(in the rows, 128 means zero)
Known rows, with every step that occurs
mifel -> rodeb -> popi -> kinar -> befi: [127 155 132 119 136 147 151  97 130 178 187 123 129 117 122 144  33 119
 120 124 131 110 175]
kinar -> befi -> rodeb: [118 123 119 136 157 158 147 142 109 149 164 131 150 120 145 149 142 137
 127 132 126 106 138]
popi -> kinar -> befi -> rodeb -> fabo: [149 228 132 108 152 130 177 146  88 139 151 127 114 118 138 167  60 127
 125 122 121 100 158]
pomufod -> kinar -> mifel -> rodeb: [130 145 120 131 144 159  90 125 123 141 166 118 147 130 149 147  93 171
 132 188 129 100 162]
rodeb -> pomufod: [186 146 128 135 111 153 143 126 125 139 178 168 114 146 161 136 137  80
 132 129 135 137 130]
kinar -> popi: [ 87 126 121 114 119 122 130 142 130 133 131 120 146 159  93 163  92  89
 123 142 123  82 117]
rodeb -> fabo -> kinar -> befi: [168 165 137 117 140 175 118 118 164 148 165 157 107 166 167  76  90  71
 130 142 135 137  90]
popi -> kinar -> mifel -> rodeb: [173 210 125 108 130 135 153 154  87 143 149 109 121 101 146 174  60 143
 117 136 115  88 180]
befi -> rodeb -> pomufod -> kinar: [138 115 134 150 122 149 165 122  92 187 182 173 124  72 183 150 138 134
 139 143 154 111 150]
mifel -> rodeb -> fabo -> kinar: [131 153 154 132 111 180 122  91 162 186 181 136 107 102 173 108  78  87
 136 125 146 110 139]
pomufod -> rodeb: [127 220 133 132 138 137 104 107 142  98 146 117 125 136 152  77 130 104
 130 135 141 107 112]
befi -> kinar: [110  86 129 147 132 122 166 139 102 105 152 124 119  71 154 131 155 130
 138 129 112 118 141]
rodeb -> pomufod -> kinar -> mifel: [196 155 118 132 128 166 116 133 118 135 192 166 127 161 170 142 122 110
 132 174 133 124 141]
mifel -> kinar -> befi -> rodeb: [107 100 132 163 145 166 164 117  86 136 189 116 145  93 176 176 136 108
 147 134 122 144 161]
fabo -> kinar -> mifel -> rodeb: [186  94 112 129 125 169 116 140 136 189 176 117 131 115 187  57  95 127
 120 160 135 103 127]
pomufod -> rodeb -> fabo: [135 252 149 130 136 159 100  97 160  96 150 146 110 144 165  85 123  67
 133 134 144 117  97]
pomufod -> rodeb -> popi -> kinar -> mifel: [164 233 121 117 151 130 127 112 127 115 161 135 127 147 141  80  68 103
 112 148 136 114 124]
pomufod -> kinar -> befi: [114 159 116 124 169 140  96 118 130 110 160 110 142 182 119 125  88 161
 137 178 124 117 141]
popi -> kinar: [152 213 130 104 132  99 164 140  92 124 124 110 106 120 119 148  56 137
 124 119 120 111 157]
pomufod -> kinar -> befi -> rodeb: [102 144 119 132 168 143 115 121 114 138 166 121 145 144 135 136  97 171
 139 174 133 109 149]

Rows
[156 245 139 125 146 170  98 100 167 112 171 137 111 163 178  40 102  63
 132 145 145 114  86] => pomufod -> rodeb -> fabo -> kinar -> befi
[144 211 124 109 153 119 178 150  80 141 150 112 121 115 131 161  64 144
 124 122 119  94 164] => popi -> kinar -> befi -> rodeb
[189 153 135 119 127 177 116 131 155 155 154 167 110 144 181  85 101  77
 124 153 136 133  93] => rodeb -> fabo -> kinar -> mifel
[ 82  85 124 137 126 117 168 149 101 111 154 120 133  92 129 157 130 104
 135 139 108  86 134] => befi -> kinar -> popi
[122 154 139 136 108 170 124  98 136 171 209 134 124 125 153 159  80  98
 140 146 143  89 169] => mifel -> rodeb -> pomufod -> kinar -> popi
[123 148 130 132 156 174 146 135 122 147 167 152 140 126 155 153 134 112
 130 131 129 113 130] => kinar -> befi -> rodeb -> fabo
[158  93 111 130 148 153 143 138 128 186 177 118 129 130 175  47  99 129
 126 147 139 111 112] => fabo -> kinar -> befi -> rodeb
[135 160 128 129 143 169  88 120 131 140 168 132 140 134 155 151  88 153
 134 187 131 105 156] => pomufod -> kinar -> mifel -> rodeb -> fabo
[145 131 119 139 150 171 154 140 109 154 189 151 144 129 161 151 146 113
 129 133 131 109 140] => kinar -> befi -> rodeb -> pomufod
[154 240 144 128 136 161 100  96 166 118 161 140 104 147 180  38 104  65
 132 141 150 117  86] => pomufod -> rodeb -> fabo -> kinar
[163 147 132 131 123 196 109 141 133 151 166 148 143 107 173 170 129 111
 120 150 124 103 149] => kinar -> mifel -> rodeb -> fabo
[190  81 109 127 129 166 122 134 141 200 183 128 134 123 180  51  77 124
 114 164 137 112 125] => fabo -> kinar -> mifel -> rodeb -> popi
[134 115 146 140 121 157 164 122 120 200 154 174 112  61 190 110 126 110
 133 127 155 117 116] => befi -> rodeb -> fabo -> kinar
[138 152 142 141 111 172 123  93 135 170 207 135 118 114 165 149  91 110
 142 140 145 105 173] => mifel -> rodeb -> pomufod -> kinar
[120 114 144 136 119 155 165 125 119 204 156 172 119  72 179 125 113  98
 132 132 153 100 112] => befi -> rodeb -> fabo -> kinar -> popi
[136 101 131 149 129 169 154 147 104 124 177 138 130  56 185 159 154 121
 133 144 109 101 155] => befi -> kinar -> mifel -> rodeb -> fabo
[111 118 140 163 145 176 162 112  93 136 192 132 137  97 182 179 133  92
 149 133 124 150 153] => mifel -> kinar -> befi -> rodeb -> fabo
[186 131 120 137 116 193 118 147 120 158 189 147 146 110 180 167 138 113
 120 152 125  99 159] => kinar -> mifel -> rodeb -> pomufod
[145 145 143 142 101 175 136 102 136 172 201 141 118 104 167 151 110  93
 137 119 141 107 167] => mifel -> rodeb -> pomufod
[158 150 120 104 145 102 168 115 115 154 146 150 120 143  99 121  30 123
 109 132 128 144 143] => rodeb -> popi -> kinar
[125 114 132 145 119 146 166 127  92 189 183 171 130  84 171 165 125 120
 137 147 152  95 147] => befi -> rodeb -> pomufod -> kinar -> popi
[194 214 125 110 124 144 158 155  86 145 167 124 116 108 157 176  64 125
 119 136 118  89 180] => popi -> kinar -> mifel -> rodeb -> pomufod
[175 168 119 132 140 163 120 120 127 127 201 156 124 183 155 132 109 103
 138 164 133 129 139] => rodeb -> pomufod -> kinar -> befi
[134 159 149 130 121 189 119  95 162 179 191 132 114 118 171 108  77  84
 136 127 141 107 139] => mifel -> rodeb -> fabo -> kinar -> befi
